Every row comes from one small tree of marks. The marks that hang from a mark follow it in brackets, in the order of their numbers. Every link used is in the known rows. Which tree was each row made from?
Known rows:
Q_542{Q_390{Q_342 Q_526{Q_29 Q_32}}}: .13,-.24,-.31,-.22,.07,-.19,-.37,-.16,-.18,-.20,-.54,-.43,.14,-.50,-.17,.09,.66,-.38,.33,-.28,.46,-.35,-.38,.07
Q_342{Q_390}: .21,-.31,-.32,-.12,.09,-.30,-.27,-.19,-.06,.05,-.24,-.29,.13,-.43,.14,.22,.26,-.14,.14,-.08,.02,-.27,-.03,-.25
Q_342{Q_390{Q_526{Q_29 Q_32{Q_7}}}}: .34,-.36,-.37,-.11,.03,-.30,-.34,-.30,-.12,-.12,-.39,-.48,.16,-.42,-.15,.10,.62,-.44,.20,-.30,.25,-.59,-.20,.10
Q_526{Q_29{Q_7}}: .16,-.38,-.26,-.15,.12,-.31,-.45,-.06,-.16,.14,-.30,-.29,.19,-.40,-.16,.06,.45,.03,.42,-.01,.17,-.22,-.09,-.38
Q_29{Q_7{Q_32{Q_526}}}: .19,-.33,-.37,.06,.05,-.14,-.30,.03,-.08,.22,-.06,-.37,-.02,-.39,.10,.03,.22,.01,.26,.11,.08,-.06,.11,-.41
Q_274{Q_7{Q_32{Q_342{Q_29 Q_390}}} Q_300}: .13,-.16,-.31,-.14,.07,-.09,-.29,-.53,-.40,-.10,-.15,-.15,.25,-.71,-.14,.15,-.03,-.04,.00,-.12,-.13,-.22,.17,-.32
Q_7{Q_32{Q_526{Q_390{Q_342{Q_29}}}}}: .09,-.20,-.43,-.19,-.06,-.34,-.18,-.34,-.23,.01,-.13,-.30,.01,-.41,.11,.10,.31,-.30,.21,-.13,.07,-.20,-.17,-.14
Q_7{Q_32{Q_342{Q_390} Q_526{Q_29}}}: .27,-.30,-.45,-.11,-.06,-.31,-.27,-.10,-.37,.00,.04,-.33,.32,-.40,.02,.15,.14,-.32,.03,.01,-.13,-.47,-.01,-.03
Q_29{Q_7{Q_32{Q_342{Q_390{Q_542}}}}}: .31,-.40,-.43,-.04,.07,-.20,-.27,-.10,-.07,-.16,-.20,-.43,.25,-.33,.07,.14,.30,-.23,.24,-.01,.09,-.16,.13,-.64
Q_526{Q_29 Q_32{Q_7 Q_342} Q_390{Q_542}}: .46,-.10,-.54,-.20,.00,-.22,-.32,-.07,-.08,-.25,-.67,-.43,.15,-.15,-.06,-.01,.84,-.37,.35,-.14,.34,-.44,-.37,-.02
Q_342{Q_29{Q_7} Q_390{Q_542}}: .24,-.41,-.25,-.07,.18,-.29,-.42,-.21,-.05,.06,-.28,-.37,.17,-.51,.04,.25,.52,-.14,.33,-.10,-.01,-.19,.17,-.51
Q_274{Q_300}: .15,-.06,-.24,-.17,.03,-.13,-.33,-.23,-.07,-.03,-.45,-.22,.02,-.54,.02,.18,.17,.11,.14,.00,.10,-.13,.05,-.18
Q_526{Q_29 Q_32{Q_7 Q_342{Q_390{Q_542}}}}: .52,-.17,-.45,-.11,-.01,-.17,-.35,-.08,-.17,-.17,-.54,-.52,.28,-.28,.00,.08,.69,-.40,.23,-.24,.15,-.47,-.16,-.07
Q_29{Q_7}: .16,-.30,-.25,-.08,.13,-.21,-.37,.00,-.02,.15,-.28,-.32,.03,-.41,.06,.09,.42,.11,.33,-.02,.17,-.05,.07,-.45
Q_526{Q_29{Q_7} Q_32 Q_390}: .25,-.43,-.33,-.24,.18,-.31,-.34,-.07,-.12,.01,-.46,-.32,.20,-.19,-.21,.04,.85,-.08,.41,.09,.36,-.34,-.46,-.49
Q_526{Q_32{Q_7 Q_342{Q_29}} Q_390{Q_542}}: .43,.04,-.49,-.19,.04,-.17,-.33,-.11,-.06,-.17,-.61,-.37,.04,-.26,.12,.09,.79,-.28,.24,-.20,.19,-.33,-.15,-.03
Q_32{Q_342{Q_390{Q_542}} Q_526}: .30,-.20,-.39,-.04,-.03,-.18,-.30,.05,-.10,-.05,-.14,-.38,.10,-.38,.25,.24,.45,-.26,.08,-.07,-.06,-.25,.20,.01
Q_542{Q_390{Q_526{Q_29{Q_7}}}}: .06,-.47,-.29,-.08,.23,-.25,-.53,-.05,-.04,-.11,-.35,-.28,.15,-.54,-.22,.09,.50,-.22,.38,-.06,.30,-.39,.00,-.10
Q_390{Q_526{Q_29} Q_542}: .15,-.33,-.41,-.11,.04,-.37,-.40,-.24,-.05,-.11,-.42,-.35,.11,-.48,-.25,.16,.41,-.28,.45,-.15,.31,-.31,-.18,.11
Q_526{Q_29}: .18,-.22,-.35,-.18,.06,-.34,-.38,-.13,-.19,.13,-.36,-.25,.18,-.42,-.09,.10,.27,-.04,.34,-.05,.12,-.30,-.22,-.09
Q_7{Q_32}: .20,-.18,-.46,-.07,.05,-.23,-.23,-.18,-.09,.09,-.31,-.28,.07,-.41,.08,.07,-.04,-.03,.24,.02,.13,-.12,-.15,-.34
Q_32{Q_342 Q_526{Q_29 Q_390{Q_542}}}: .24,-.24,-.49,-.18,-.02,-.32,-.34,.02,-.15,-.11,-.29,-.28,.14,-.24,-.03,.12,.63,-.29,.29,.05,.13,-.40,-.16,.14
Q_7{Q_32{Q_342 Q_526{Q_390}}}: .20,-.17,-.55,-.13,-.03,-.26,-.18,-.05,-.14,-.07,-.10,-.23,.05,-.25,.18,.08,.26,-.20,.08,.09,.07,-.25,-.07,-.08
Q_342{Q_29 Q_390{Q_542}}: .24,-.24,-.35,-.11,.12,-.32,-.36,-.27,-.08,.05,-.35,-.32,.18,-.52,.09,.28,.33,-.22,.25,-.14,-.06,-.29,.03,-.22

Which tree is each row?
.14,-.44,-.44,-.03,.09,-.24,-.23,-.07,.00,.05,-.11,-.30,-.01,-.25,.07,.02,.41,-.12,.28,.19,.18,-.17,-.06,-.47  Q_29{Q_7{Q_32{Q_526{Q_390}}}}
.38,-.05,-.40,.00,-.05,-.17,-.41,-.06,-.15,-.01,-.18,-.44,.07,-.48,.30,.18,.50,-.37,.08,-.27,-.21,-.39,.39,.19  Q_32{Q_7 Q_342{Q_29 Q_390{Q_542}} Q_526}
.13,-.33,-.41,-.28,-.03,-.44,-.24,-.34,-.08,-.22,-.53,-.41,.14,-.26,-.16,.08,.64,-.40,.53,-.15,.38,-.26,-.46,-.20  Q_526{Q_29 Q_390{Q_342 Q_542}}
.39,-.11,-.39,-.11,.02,-.16,-.38,-.07,-.15,.10,-.59,-.42,.11,-.33,-.05,-.03,.53,-.13,.32,-.17,.23,-.39,-.30,-.03  Q_526{Q_29 Q_32{Q_7}}
.07,-.15,-.31,-.18,-.05,-.35,-.36,-.41,-.11,-.12,-.36,-.43,-.03,-.60,-.07,.23,.45,-.30,.40,-.44,.25,-.09,.00,.04  Q_390{Q_342{Q_29} Q_526 Q_542}
.19,-.02,-.32,-.12,.05,-.08,-.41,-.23,-.09,-.16,-.58,-.47,-.06,-.59,.09,.08,.63,-.41,.22,-.50,.31,-.30,-.05,.18  Q_542{Q_390{Q_342{Q_29} Q_526{Q_32{Q_7}}}}
.00,-.21,-.32,-.14,.05,-.21,-.33,-.20,.00,-.22,-.39,-.37,-.04,-.57,.06,.15,.38,-.34,.25,-.31,.35,-.16,-.04,.06  Q_542{Q_390{Q_342 Q_526}}
.27,-.22,-.45,-.05,-.06,-.21,-.20,-.04,-.22,.00,.05,-.32,.17,-.40,.23,.18,.10,-.24,-.05,-.01,-.14,-.28,.16,-.11  Q_7{Q_32{Q_342{Q_390} Q_526}}
.02,-.33,-.28,-.15,-.01,-.34,-.32,-.42,-.20,-.04,-.11,-.40,.05,-.60,-.14,.13,.30,-.19,.35,-.33,.22,-.05,.07,-.37  Q_390{Q_342{Q_29{Q_7{Q_32}}} Q_526}
.02,-.13,-.25,-.25,-.06,-.38,-.34,-.41,-.21,-.03,-.22,-.34,-.01,-.63,-.04,.24,.36,-.20,.27,-.43,.17,-.13,.01,.09  Q_390{Q_342{Q_29} Q_526}
.19,-.50,-.39,-.11,.07,-.44,-.36,-.36,-.07,-.19,-.32,-.39,.23,-.49,-.21,.25,.44,-.44,.35,-.18,.21,-.47,-.14,.03  Q_342{Q_390{Q_526{Q_29} Q_542}}
.08,-.20,-.15,-.21,.02,-.28,-.40,-.21,-.21,.13,-.24,-.37,.05,-.52,.04,.14,.50,.01,.36,-.29,.09,.02,.11,-.44  Q_390{Q_342{Q_29{Q_7}}}
.15,-.39,-.41,-.16,.01,-.35,-.39,-.17,-.26,-.15,-.08,-.32,.24,-.44,-.30,.08,.27,-.16,.28,-.09,.23,-.29,.04,-.22  Q_390{Q_526{Q_29{Q_7{Q_32{Q_342}}}}}
.13,-.25,-.41,-.22,-.01,-.34,-.18,-.28,.06,-.20,-.52,-.42,-.02,-.26,.08,.11,.60,-.32,.44,-.17,.38,-.08,-.33,-.28  Q_526{Q_390{Q_342 Q_542}}
.19,-.27,-.38,-.15,.19,-.17,-.44,-.04,-.12,-.11,-.55,-.29,.17,-.49,-.17,.11,.53,-.26,.28,-.08,.37,-.46,-.33,.12  Q_542{Q_390{Q_526{Q_29 Q_32}}}
.29,.12,-.35,-.05,-.09,-.13,-.44,.03,-.24,.16,-.15,-.30,-.05,-.50,.28,.10,.38,-.09,.05,-.26,-.17,-.27,.39,.32  Q_32{Q_7 Q_342{Q_29} Q_526}
.45,-.04,-.53,-.16,.02,-.12,-.25,-.02,.07,-.24,-.66,-.44,.01,-.14,.15,.02,.79,-.29,.26,-.14,.34,-.28,-.23,-.11  Q_526{Q_32{Q_7 Q_342} Q_390{Q_542}}
.19,-.26,-.22,-.19,.04,-.20,-.38,-.24,-.12,-.08,-.42,-.54,.00,-.51,-.15,.17,.86,-.18,.46,-.38,.40,-.02,-.06,-.32  Q_390{Q_342{Q_29{Q_7}} Q_526{Q_32} Q_542}
.25,-.07,-.47,-.04,-.09,-.14,-.27,.07,-.22,.08,-.04,-.28,.06,-.38,.20,.09,.07,-.07,.05,.02,-.02,-.15,.11,-.04  Q_7{Q_32{Q_342 Q_526}}
.37,-.06,-.41,-.08,.00,-.24,-.39,-.22,-.11,-.12,-.36,-.40,.14,-.47,.21,.18,.41,-.32,.16,-.33,-.11,-.35,.26,-.02  Q_32{Q_7 Q_342{Q_29 Q_390{Q_542}}}
.32,-.05,-.35,-.14,-.01,-.26,-.39,-.22,-.21,-.03,-.21,-.31,.17,-.49,.23,.19,.31,-.23,.02,-.34,-.19,-.39,.28,.03  Q_32{Q_7 Q_342{Q_29 Q_390}}
.25,-.16,-.42,-.18,.03,-.33,-.28,-.29,-.32,-.02,-.08,-.22,.31,-.51,.11,.24,.00,-.19,.00,-.12,-.18,-.32,.10,-.25  Q_7{Q_32{Q_342{Q_29 Q_390}}}
.23,-.21,-.39,-.01,-.02,-.11,-.32,.14,-.18,.10,.01,-.33,.05,-.36,.13,.04,.26,-.01,.15,.06,.02,-.06,.26,-.33  Q_29{Q_7{Q_32{Q_342 Q_526}}}
.21,-.42,-.47,-.10,.02,-.30,-.39,-.18,-.16,-.24,-.23,-.40,.24,-.42,-.31,.08,.37,-.26,.42,-.09,.31,-.26,.00,-.25  Q_390{Q_526{Q_29{Q_7{Q_32{Q_342}}}} Q_542}
.34,-.16,-.53,-.10,-.07,-.27,-.36,-.02,-.07,-.17,-.36,-.39,.05,-.22,.05,.00,.71,-.43,.31,-.10,.13,-.48,-.04,.24  Q_32{Q_7 Q_342 Q_526{Q_29 Q_390{Q_542}}}
.24,-.41,-.53,-.13,-.02,-.41,-.29,-.36,-.19,-.34,-.20,-.39,.35,-.45,-.23,.21,.20,-.52,.23,-.15,.17,-.46,-.09,-.04  Q_7{Q_32{Q_342{Q_390{Q_526{Q_29} Q_542}}}}
.29,-.28,-.41,-.14,.07,-.26,-.38,-.15,-.09,-.09,-.54,-.44,.13,-.41,-.27,.15,.62,-.25,.44,-.15,.42,-.33,-.38,.04  Q_390{Q_526{Q_29 Q_32} Q_542}
.27,-.28,-.61,-.14,-.04,-.32,-.25,-.08,-.18,-.17,-.24,-.31,.20,-.23,-.06,.05,.39,-.39,.29,.12,.14,-.40,-.23,-.03  Q_7{Q_32{Q_342 Q_526{Q_29 Q_390{Q_542}}}}
.43,-.23,-.39,-.21,.03,-.23,-.34,-.04,-.25,-.12,-.45,-.42,.37,-.30,-.07,.20,.62,-.29,.22,-.12,.14,-.40,-.26,-.19  Q_526{Q_29 Q_32{Q_342{Q_390{Q_542}}}}
.33,-.19,-.36,-.25,.15,-.20,-.38,.00,-.12,-.10,-.47,-.32,.15,-.27,.00,.16,.89,-.08,.31,-.04,.23,-.17,-.14,-.43  Q_526{Q_32{Q_342{Q_29{Q_7}}} Q_390{Q_542}}
.33,-.21,-.28,-.24,.07,-.16,-.44,.14,-.30,.06,-.33,-.34,.27,-.31,-.15,.07,.69,.06,.28,-.06,.21,-.22,-.15,-.36  Q_526{Q_29{Q_7} Q_32{Q_342}}
